Each row was made from one path, in order. Every step used is in the known rows, and no mark comes twice. Write each row's path.
In the rows, 128 means zero.
Known rows:
Z -> P: [178 120 115 151 185 102 118 102 126 152 155 115 110 115 121  69 135 120
 143 137 110  75 125 159 138 103 121 144 155 148 104 145 150 163  52 120]
R -> S -> Z: [174  87 123 137 181 133 105 106 157 158 156 107  50 107 139  60 143 153
 142 130 125  75 140 217 148  97 150 127 152 111 104 117 158 145 109 123]
R -> S -> W -> C: [199  98 159 152 153 106 140 109 186 168 154 105  81 136 144  69 118 149
 135 108 103  84 132 189 141 108 159 143 113 139 121 103 165 135  90 112]
C -> D: [199  92 123 131 194 115  87  77 159 209 138 140 104 109 120  42 100 147
 155 131  79  69 160 186 131 109 126 135 128 116 119 141 160 144  68 126]
S -> W: [187 138 136 140 141 115 146 106 111 167 151 119  84 125 127  89 124 145
 131 143 128  87 136 221 129 114 137 143 137 106 123 129 156 119  83 120]
S -> Z: [168 106  98 116 162 121 108 100 127 153 147 124  83  90 110  78 133 145
 138 133 144  80 141 212 125 104 141 136 175 103 104 134 136 140 101 125]
Z -> P -> R -> S -> W -> C: [170 115 162 171 168  88 136 113 153 148 154 101 101 152 139  81 117 133
 142  99  55  79 112 137 156 104 127 160 112 184 116 113 150 134  83 116]
R -> P -> Z -> Y -> B -> M: [135  62 118 144 162 126 129 123 180 181 150 100  92 122 121  97 123 130
 128  98  59  88 159 132 155  94 118 133 120  99 126 124 111 163  99 122]
G -> W -> S -> Z -> P -> R -> Y: [172 107 116 141 142 121  69 110 111 152 157  99  70 111 101  96 142 120
 143  88 139  80 154 147 150 109 149 127 124 105 114 108 176 143  75 116]
M -> B -> Y -> Z -> P: [163  49 141 121 175 104 119  89 162 132 149 115 119  94 129  86 165 125
 149 135  81  88 111 152 119 112 146 126 142 160 108 134 160 142  88 138]
Y -> Z -> P -> R -> S -> W -> G: [153 101 151 180 154  88 129 126 130 162 167 110  64 160 114  92 153 133
 139 159 125  82  89 145 145 105 156 142 134 179 106 123 179 105 101 135]
C -> W -> S: [188 157 139 154 169 130  97  99 146 191 132 137 130 110 129  62 110 135
 157 163 183  76 147 121 125 120 165 145 140 104 124 131 146 119  58 128]
P -> Z -> Y: [132  85 108 119 151 143 121 106 123 188 147 143  78  97 105  44 151 141
 148 115 149  82 152 181 131  98 123 128 113 130 124 125 112 140 102 119]
R -> S: [190  94 137 145 189 135 109 111 160 190 154 112  58 127 149  40 147 142
 143 146 109  74 140 201 160  98 138 128 135 133 118 127 163 149  78 121]
G -> W -> S -> Z -> Y: [180 102 115 118 140 143  72  97 159 165 155 114  81  95  95  64 141 119
 154 112 187  83 163 214 142 112 144 116 116 114 115 110 189 144  80 102]
Y -> J: [193 110 142 131 167 140 108 130  98 193 146 137 123  92 111  47 133 136
 147 161 133  72 111 168 146 105 113 138 158 136 104 139 147 118  62 126]
R -> Y -> Z -> P: [174  66 112 135 161 104 119 110 130 170 164 121  83 110 112  84 159 130
 133 116 136  85 131 109 122 105 162 110 147 107 103 132 161 162  86 132]
R -> Y: [169  87 108 115 158 121 112 111 109 190 153 128  51 103 126  75 150 141
 130 112 146  78 162 168 135 105 129 114 141  87 119 131 143 165  68 126]
Y -> B: [186  93 108 163 180 112 121 109 171 198 148 130  83 124 123  98 119 124
 148 159 100  79 135 192 123 108 136 143 170 131 123 121 154 137  57 130]
M -> B: [177 101 128 124 182 124 112 113 150 168 136 123  97 117 140  83 156 129
 150 151  82  81 116 207 116 114 136 141 161 141 127 126 156 134  67 136]
B -> Y -> Z -> P -> R -> S: [158  47 151 141 172 113 117  90 146 157 160 111  90 110 131  49 151 133
 145 130  82  84 127 127 170  95 131 122 114 169 105 139 146 140 110 130]
R -> P: [181  92 129 133 173 112 116 109 139 169 151 105 102 122 141  95 127 123
 128 112  71  80 145 164 150 100 144 135 163 116 119 143 139 167  65 118]
W -> S -> Z -> P -> R: [160 118 115 150 157 114  80 102 144 146 149 113  99 110  99  83 118 130
 147 127 127  66 120 136 131 103 144 153 166 134 102 132 144 143  83 125]
G -> W -> C -> D: [228  89 125 128 175 103  82  84 188 198 135 125 147 115 104  51 103 123
 160  80  90  88 166 171 141 116 147 136 104 141 127 112 173 143  59 109]
S -> Z -> P -> R -> Y: [134  98 102 130 162 100 107 109  88 135 156 114  61 101 115 107 139 139
 135  94 108  75 136 152 136 100 116 134 158 115 101 128 131 152 100 127]
G -> W -> S: [219 122 125 142 154 139  71 105 147 193 146 110 103 121 106  54 139 113
 148 137 159  84 152 185 153 113 160 128 126 116 126 122 184 138  48 114]
M -> B -> Y -> Z -> P -> R -> S: [154  39 166 137 183 114 114 100 169 143 150 106  86 118 149  76 171 130
 154 131  36  84 104 146 145 105 136 129 120 182 114 122 160 126 103 141]
M -> B -> Y: [160  68 134 101 171 121 113  90 142 153 141 123  89  90 142  78 158 134
 148 133  89  83 138 204 128 111 118 129 136 143 123 133 143 143  71 132]
D -> C -> W: [186 140 116 147 176 101 135  95 114 177 136 138 153  96 140  81  87 140
 135 156 196  80 151 173 133 117 130 154 161  97 115 136 131 102  98 127]
R -> P -> Z -> Y: [134  62 123 122 154 127 124 107 131 168 154 116  84 108 125  84 139 131
 135  79  90  83 158 153 141  94 140 126 124 116 126 129 112 164  96 113]

Write each row's path:
[130  85 139 126 169 142 105 111 144 175 151 120  40 116 136  56 146 145
 149 121 100  72 140 213 165  95  97 126 120 154 116 118 147 127 122 120]
P -> R -> S -> Z -> Y
[217 102 118 128 157 109 104 107 160 176 140 117 143 116 108  61 130 111
 147 100 128  97 150 178 150 113 148 135 123 152 127 113 155 144  58 107]
G -> W -> C
[153 100 139 143 168 115 107 133  62 174 156 126  92 107 118  80 143 129
 141 113  94  69 115 105 153 100  91 137 135 147 103 136 142 135  60 128]
Z -> P -> R -> Y -> J
[165 142 120 164 165  91 108  92 120 142 139 124 154  96 121 104  71 139
 140 136 189  69 134 124 127 116 140 170 167 110 102 128 131  97 110 128]
D -> C -> W -> S -> Z -> P -> R
[159 141 122 143 127  88 133 117  92 171 161 128  49 135 108  96 139 140
 125 162 199  80 127 223 127 114 136 143 144 128 117 131 166 117  64 122]
S -> W -> G
[157  70 125 124 149 125 110 124 107 206 145 137  68 121 114  76 154 137
 135 127 110  87 132 130 140 105 137 120 142 119 125 133 133 123 108 142]
P -> R -> Y -> Z
[146 105 119 144 172 103 113 114  88 166 154 119  76 121 126  86 145 126
 138 107  87  73 135 126 151 100 101 135 135 139 114 138 135 156  66 127]
Z -> P -> R -> Y
[133  83  98 155 169  91 114 112 120 144 159 114  53 109 115 139 128 133
 141  99  86  74 134 151 120 102 122 139 169 120 105 112 141 146  90 130]
S -> Z -> P -> R -> Y -> B
[205 102 146 136 149  86 127  81 181 180 140 128 125 120 113  79  76 153
 145  89  87  82 147 176 110 120 149 151 107 126 123 115 156 128  81 115]
S -> W -> C -> D
[173  94 129 156 174 107 118 114 134 172 148 125 127 130 105  71 144 119
 148 154  82  87  97 119 138 102 145 141 156 170 107 145 141 123  99 138]
Y -> Z -> P -> R
[153  82 114 141 169 123 125 103 185 197 157 139  66 112 120  82 131 118
 156 141 124  76 147 205 122 107  99 125 132 149 121 117 168 148  63 114]
Z -> Y -> B
[147  85 108 164 152 103  84 109 157 156 159 113  53 113 103 128 116 131
 143 107 117  65 134 117 113 106 150 143 164 110 107 108 156 148  74 128]
W -> S -> Z -> P -> R -> Y -> B
[149  53 147 126 172 106 118  97 145 142 143 119 117 107 129  86 164 123
 153 135  51  89 103 143 131 111 128 134 135 180 114 135 145 125  96 143]
M -> B -> Y -> Z -> P -> R
[169  45 138 103 163 120 117  93 163 157 141 125 108  94 129  76 167 133
 148 143  94  93 120 177 120 114 150 121 145 146 118 131 153 129  99 141]
M -> B -> Y -> Z
[147  92 115 170 179  93 118 118 120 174 157 119  65 133 126 118 130 121
 140 113  69  73 131 125 136 103 107 140 145 143 119 121 145 149  58 130]
Z -> P -> R -> Y -> B
[207  85 168 153 169  99 120  87 207 184 149 111  84 137 142  58  93 160
 145  91  77  76 148 186 133 112 157 143  94 131 121 102 178 134  91 114]
R -> S -> W -> C -> D
[141 141 130 155 160 112  90 102 111 154 142 126  98  99 123 103 112 141
 151 110 163  72 149  83 120 115 155 142 139  92 111 119 139 123  85 131]
C -> W -> S -> Z -> P -> R -> Y
[135  47 120 148 160 120 129 112 165 177 155 115  70 119 127 114 126 124
 141  84  70  82 155 150 129  96 146 132 135 119 129 113 124 157  88 117]
R -> P -> Z -> Y -> B
[178  94 164 178 165 108 139 118 143 160 159 104  90 151 128  81 141 137
 142 143  67  87  95 144 147 105 159 141 125 157 109 120 172 107 117 132]
Y -> Z -> P -> R -> S -> W
[162 111 144 170 197 113 112 114 128 165 155 104  80 142 143  60 143 128
 148 135  57  70 117 151 171  95 108 147 129 175 112 134 152 143  73 125]
Z -> P -> R -> S
[166  66 155 103 166 134 108 109 117 156 142 129 113  74 134  68 155 136
 152 140  97  78 116 184 135 111 107 130 142 151 111 131 151 123  68 132]
M -> B -> Y -> J
[160 126 124 156 182 104 112 112 104 164 146 119 114 128 122  73 134 119
 145 139  73  75 116 145 155 100  99 153 147 174 113 147 131 143  64 127]
Z -> P -> R
[171  56 124 124 162 103 123  80 144 147 159 120 118  87 111  56 146 126
 140 133 127  88 135 132 142 102 139 118 135 146  97 151 145 154  93 127]
B -> Y -> Z -> P
[145 120 107 142 171 103 110 105 104 132 149 115 101 105 111  94 130 133
 144 122  98  75 120 170 140 100 114 150 168 145 100 137 127 138  99 127]
S -> Z -> P -> R
[132  88 134 148 178 141 110 126 191 186 150 104  45 128 131  69 134 144
 145 139  73  76 143 190 178  96  75 132 117 137 117 113 146 127 126 128]
P -> R -> S -> Z -> Y -> B -> M
[174 113 107 145 157 111  82  94 160 139 154 108 101  98  98  81 119 131
 143 128 157  68 128 148 120 106 161 144 172 116  93 133 157 161  72 120]
W -> S -> Z -> P
[141 131 149 180 163  84 122 123 101 156 167 105  44 161 133  89 143 131
 138 143 113  70 109 174 162 102 115 153 123 181 112 123 171 124  70 124]
Z -> P -> R -> S -> W -> G
